What can hang from each mark
nonis: lidub miko tano
pegez: gezud viti
deseg: finu ravoz
ravoz: deseg
finu: deseg tano
bazin: marad
viti: pegez
vibo: gezud
marad: lidub
lidub: nonis
tano: finu
gezud: nonis pegez

Each row was made from one small tree. Brackets hold a mark, then the marks that hang from it, in alphabetical order. Every link used is in the known rows. Write each row's tree.
Known rows
{nonis lidub miko {tano finu}}: [ -3  -6  17   1 -17  14  28   8  17  16   7   8   4   2   1   4  -6  -3
 -29   3 -12   7  10  14 -10   2  13   3   5   3   6   8  -4  -1   7   9
 -15  -3   4]
{marad {lidub {nonis {tano finu}}}}: [  2  -6  23  20 -13  14  26   9  13  17  -8  10  -3   5   0   3  -3  14
   1   8  -5  10   8   6 -23  -2  18  -2  18 -12   3  10  -5  -5   4  23
  -5  -2  -1]
{viti {pegez {gezud {nonis lidub miko}}}}: [ -6   4  13 -13 -24  13  19   1  14   5  -4   3   4   2   6   4   2   9
 -19  12 -20   6  11  -1 -14  22  22  -6  -3 -13   0 -41  -5   3  -9  11
 -19  -6  -1]
{tano {finu deseg}}: [  8 -11  15   5 -13  18  25  10  20  23   9   9  -4   2  -8   8  -3  20
  -7  17   2  -6  12   1 -15  19  10  -3  10 -11  11 -16  -6   5  -8  25
  13  -3   2]
{bazin {marad lidub}}: [  3   0  14  25 -13  16  29   4  15  14  14  14  -4   6  -7   2  -2  31
   1  12  -3  10  17  17 -24  10  20  -1  14  -2  13 -26  -4   5 -13  40
  -6 -14  -3]
{bazin {marad {lidub {nonis tano}}}}: [  1   0  20  29 -13  12  24   2  11  13   7  13   2   6  -1   3   1  22
  12   5  -7  19  14  11 -24 -20  24  -7  15  -6   3   0  -2  -3   1  29
 -12 -10  -1]
{bazin {marad {lidub {nonis miko {tano {finu deseg}}}}}}: [  3   3  17   8  -6  11  19   6  11  23   0  10   0   3   6   1 -12   8
  -4   1 -17   5  15   5 -21 -31  18  -9  13  -5   1  -6  -8  -6   4  14
  -8  -1   3]
{finu {deseg ravoz} tano}: [ 12 -12  10   5 -11  21  16   1  18  18  14   7 -12   6  -6   9   8  17
   7  27   4  -1  19   0 -13  15  11  -6   5 -13   5  -4  -4   6 -10  16
   0   0  10]
{finu tano}: [  7 -12  14  19 -17  18  26   3  18  12  20  10  -6   7 -11  10  10  17
   5  21   6   5  13   2 -20  -3  15  -3  13  -9   9   9  -3   7 -10  27
  -4  -9   6]
{pegez {gezud nonis}}: [  5  -7  14   4 -26  16  19   4  12   2  -2   5   1   4  -4   3   5  11
  -1  18  -2  -9   8   0 -16  25  20  -2  10 -16   8 -23  -3   7  -5  25
   5 -10  -5]
{gezud pegez}: [  2  -8  15   5 -21  14  27   0  17  12   9  10  -7   6 -10   6   6  29
   2  20  -4  10  10   5 -14  -7  19  -2   8 -10   5 -16   3   8 -12  26
  -6  -8   1]
{viti {pegez {gezud nonis}}}: [  2  -2  14  -3 -22  15  23   2  12   6   2   4   0   4   1   4   7  23
  -2  19  -7  -3   8  -5 -16  19  20  -6   2 -20   5 -36  -4   8 -15  28
  -1 -10  -2]
{ravoz {deseg {finu tano}}}: [  5 -18  14   3 -15  20  24   4  25  16   9   9  -6   1  -2  11   4  10
   4  19  14  -1  14  -1 -18  25  10  -1   7 -16   8  -8  -5   4  -1  30
  13  -3   7]
{lidub nonis}: [  3 -13  18  26 -23  16  15   5  20  12   5  11   2   4 -10   9  10  26
   3  20  -1  19   7   2 -19   7  21  -2  13 -16   3   1   0   3  -6  25
  -3  -7   1]
{deseg {finu tano} ravoz}: [  5 -19  11   3 -13  20  22  -1  20  17   0   7 -18   3  -5   5   1  16
  -4  32   3  -1  20   8 -10  27   9   4   6  -8   7  -3  -1   4  -7  25
   1  -3   9]
{pegez {gezud {nonis miko}}}: [  2  -6  12  -6 -27  15  13   2  11   1  -1   4   2   3   0   1   2   2
 -14  17 -11  -8   7   3 -14  13  21   1   7 -10   6 -23  -3   6  -5  14
  -6  -8  -1]
{gezud nonis}: [  4  -7  16  11 -26  15  21   1  17  11   4   7   1   6  -5   4   6  21
  -1  21   1   6   8   7 -18   0  20   2  11 -12   6 -17  -2   6  -3  28
   3  -5   1]
{bazin {marad {lidub {nonis miko {tano {finu {deseg ravoz}}}}}}}: [  4  -2  14   0  -2  14  14   4  11  24  -4   9  -6   3  11  -2 -12  10
 -11   7 -20   5  17   9 -14 -12  14  -4   7  -4  -3 -10  -7  -7   3  10
 -10   3   5]
{finu deseg tano}: [  9 -10  12  11 -14  17  21   4  18  17  20   9  -7   6 -10  13   9  16
  13  20   7   0  18  -5 -21  -2  16 -11  10 -13   8  -1  -4   7 -10  20
   3  -4   7]
{vibo {gezud {nonis miko} {pegez viti}}}: [ -3  -3  15 -19 -25   8  21  -5  13   0  -7   2   0   4   1  -1   6   4
  -1  16 -11  -8   5  -7 -16  13  22  -1   8 -18   2 -21  -3   7  12  10
 -11  -9  -2]
{nonis lidub miko {tano {finu deseg}}}: [ -1  -3  16  -6 -14  14  24   9  16  21   5   7   2   1   2   7  -6  -5
 -20   3 -10   2  15   7 -10   4  13  -6   3  -1   4  -1  -4  -2   6   2
  -8   2   6]
{pegez {gezud {nonis lidub miko}} viti}: [ -3  -1  12  -4 -23  12  14   3  11  -8 -10   2   4   1   4  -1   6  -6
 -17  10 -13  -2   7   2 -10  59  23  -2   2 -18   5 -13  -6   5   8  -1
 -11 -13  -9]
{viti {pegez {gezud {nonis lidub}}}}: [ -3   4  16  -5 -22  14  25   3  14   6  -5   4   2   3   3   6   6  17
  -6  13 -10   6  11  -3 -15  35  21  -9   0 -18   2 -41  -5   4 -10  20
  -7  -9  -4]

Which tree is each row?
[  0   0  18   1 -26  14  23   3   9   2  -6   4   6   4   3   4   5  -5
  -2   5  -6   0  11   4 -11  22  22  -9   6 -11   4  -9  -2   2   9  11
  -3  -9  -4] => {pegez {gezud {nonis lidub tano}}}
[ -4   0  15  -5 -22  10  17   1   7  -7  -6   0   8   2   9  -1   7 -17
 -15   3 -13  -1   7   4  -7  41  24  -5   1 -16   3   5  -3   2  17  -7
 -14 -12  -5] => {pegez {gezud {nonis lidub miko tano}} viti}
[  0   7  18 -19 -13  12  28   6   9  17  -8   1   2   1  10   6  -3   2
  -6   3 -11  -8  12 -10 -12  16  14 -17  -1 -18   0 -28  -9   0   1   9
   3  -2  -2] => {viti {pegez {gezud {nonis lidub {tano {finu deseg}}}}}}
[ -7   3  17 -13 -21   6  21  -6  10   1  -8   2   1   5   9  -2   6  -3
  -8   6 -17  14   6   5  -7  -8  27  -4   0 -14  -5   4   1   1  17  -7
 -21  -5   0] => {gezud {nonis lidub miko tano} {pegez viti}}
[  1  -3  18  -2 -19   8  25  -6   9   3  -1   2  -2   6   3  -1  10  12
   9  13  -5   6   5   2  -9 -13  24  -5   6 -22   0   9   2   5  12  10
  -5  -9   0] => {gezud {nonis tano} {pegez viti}}
[  3  -6  16   6 -20  12  22   1   5  -7   1   1   5   3   3   1  11  -2
   3  11  -1 -11   5   0  -9  38  21  -6   6 -23   8  11  -2   7  12  11
   1 -15  -5] => {pegez {gezud {nonis tano}} viti}
[  2 -12  19   9 -18  14  18   7  16  17   3   8   4   1   1   5  -2   4
 -18   9 -12  10   4   4 -13 -25  15   2  11  -6   1  21  -2  -3   6  11
 -11  -2   6] => {lidub {nonis miko {tano finu}}}
[ -4   5  18  -6 -21  12  27   1   9   5  -3   3   6   4   7   6   7   7
  -4   6 -11   6  11  -2 -12  17  22 -12  -2 -15   1 -23  -3   2  -1  14
 -11  -7  -1] => {viti {pegez {gezud {nonis lidub tano}}}}
[  3  -5  19  -9 -13   9  31  -1  10   9  -6   2  -5   4   6  -4   1   8
  -3  10  -7  -2   2   0  -8 -14  16  -2   8 -20   1  12  -3   4  15  10
   3  -8  -2] => {gezud {nonis {tano finu}} {pegez viti}}
[  0 -10  18  16 -24  13  13   2  16  10   9   9   7   4  -2   8   7   8
  -7  13 -11  17   7   7 -15 -23  23  -1   9  -7  -1  19   3  -1   3  10
 -18  -2   7] => {lidub {nonis miko tano}}
[ -1  -1  15 -18 -16  12  25   3   8  11   1   1   3   1  11   0  -6   2
 -22   8 -18 -11   5  -2  -9 -12  14  -3   1 -11   2 -16  -6   2  -3  13
 -10  -5   4] => {viti {pegez {gezud {nonis miko {tano finu}}}}}
[  1  -5  15  -2 -19  10  23  -4  13   3  -4   3  -6   6  -2  -1  10  22
   6  20  -5   7   5  -1 -13   5  23  -2   7 -24   2  -9  -1   8   3  15
  -1 -10  -3] => {gezud nonis {pegez viti}}
[  5  -3  14 -20 -17  13  17   6   7  12  -5   1   2   1   8   1  -7 -12
 -13   7 -12 -22   9  -3 -10  -7  14  -7   6 -11   3 -11  -7   2   7   3
   4  -1   2] => {pegez {gezud {nonis miko {tano {finu deseg}}}}}
[ -1   1  14 -13 -22  12  20  -1   7   5   6   2   6   3   9   3   4   5
 -12  12 -16  -3   8  -1 -11 -11  22  -6  -2 -12   1 -18  -1   4  -6  12
 -17  -6   5] => {viti {pegez {gezud {nonis miko tano}}}}
[ -3   0  17  -4 -20   9  24  -4  15   3 -12   3  -4   5   1  -1   8  15
   1  13  -7  17   7   1 -12  23  24  -4   5 -22  -1 -14  -2   4   8   8
  -6  -9  -6] => {gezud {nonis lidub} {pegez viti}}
[  5  -7  18  -2 -13  12  26   6   6   0  -5   0   2   1   6  -3   2  -6
  -9   8  -3 -17   2  -2  -7  38  14  -2   8 -22   9  13  -7   6  15  11
   9 -14  -6] => {pegez {gezud {nonis {tano finu}}} viti}
[  3 -13  22  18 -16  15  24   8  16  18   2   9   3   2  -3   7   1  13
  -7  10  -4  10   5   2 -15 -12  14  -2  14 -11   3  21  -2  -1   5  20
   0  -4   2] => {lidub {nonis {tano finu}}}
[ -1  -5  16  18 -21  14  13   5  16  10  -5  11  -3   5  -4   4   2  20
  -4  17 -11  19  10   8 -26   7  26   1  14 -11   1 -12  -3  -2  -7  19
 -20  -2   1] => {marad {lidub {nonis miko}}}
[ -1  -2  15 -13 -25   9  19  -7  11   9   1   4  -1   7   4   0   2   6
  -5  13 -16   9   7   7 -11 -54  24  -1   5  -6  -4  -7   3   2   5   8
 -17   0   7] => {gezud {nonis miko tano} pegez}
[ -2   1  21 -11 -13   8  32  -1  11   9 -14   2  -3   4   8  -3   0   1
  -8   4 -10   8   5   1  -8   3  17  -5   6 -17  -1   8  -5   1  20   2
  -3  -7  -5] => {gezud {nonis lidub {tano finu}} {pegez viti}}
[ -3  -1  13  -6 -28  14  15   3  13   0  -8   4   4   2   2   2   2  -3
 -18  11 -14   0  11   4 -14  28  22  -2   4  -8   3 -28  -5   2   1   7
 -11  -7  -4] => {pegez {gezud {nonis lidub miko}}}
[ -2  -4  13  -9 -21   9  18  -5  13   1  -3   2  -4   5   2  -3   6  13
  -8  19 -13   6   4   2 -11  -7  24   2   5 -19  -1  -9  -1   7   4   6
 -13  -7   0] => {gezud {nonis miko} {pegez viti}}
[  4  -8  14   6 -21  14  19   3   9  -6  -2   2   1   2  -1   0  10   8
  -1  17   0  -9   5  -2 -11  54  21  -2   7 -26   9  -8  -5   9   3  16
   6 -17  -8] => {pegez {gezud nonis} viti}
[ -5   1  18 -20 -15   6  27  -1  11   8 -13   1  -2   3  11  -5  -3  -6
 -19   3 -19   7   5   3  -6  -9  19  -1   3 -12  -4   6  -4  -1  21  -7
 -14  -4  -1] => {gezud {nonis lidub miko {tano finu}} {pegez viti}}
[ -3  -1  16 -12 -16  10  23   6   7  -2 -12   0   5  -1  12  -4  -3 -20
 -26   0 -15 -10   5   2  -5  41  16  -2   3 -13   4   7  -8   1  20  -6
  -6 -10  -6] => {pegez {gezud {nonis lidub miko {tano finu}}} viti}
[  4  -7  16  -4  -9  19  24   7  17  24   0   6  -5   2   3   6  -4   5
 -15  11  -5   2  17   8  -4  35   8  -4  -1  -5   3  -4  -5  -1   5   8
   1   2   5] => {nonis lidub {tano {finu {deseg ravoz}}}}
[ -1   0  16 -15 -21  13  23   7  10   7 -11   3   5   1   9  -1  -7 -17
 -27   1 -16  -8   8   5  -9  10  15  -2   6  -4   3  -6  -7  -1  13   1
  -8  -5  -3] => {pegez {gezud {nonis lidub miko {tano finu}}}}
[ -3  -2  16 -11 -20   6  20  -7   9   1   0   1  -1   5   6  -3   7   3
  -3  12 -14   7   4   4  -7 -26  25  -2   4 -17  -2   8   2   4  13   0
 -16  -7   4] => {gezud {nonis miko tano} {pegez viti}}
[  1  -2  19  -5 -20  14  28   8   9   8 -11   4   4   2   6   1  -3  -9
 -14   2  -7  -8   9   2 -11  23  14  -5   9  -9   5  -6  -7   0  11  11
   3  -7  -6] => {pegez {gezud {nonis lidub {tano finu}}}}
[ -1  -2  15   4 -22  13  21   4  12  -6 -11   3   3   2   1   1  10   1
  -5  11  -3  -1   8   0 -11  72  22  -5   5 -24   7 -11  -6   6   8  10
   1 -16 -12] => {pegez {gezud {nonis lidub}} viti}
[  2   0  17 -11 -12  12  24   7   6   4 -13  -1   3   0   9   1   1 -14
  -6   1  -4 -15  10  -7  -8  53  15 -13   4 -24   5   1 -10   2  20  -3
  11  -9  -8] => {pegez {gezud {nonis lidub {tano {finu deseg}}}} viti}
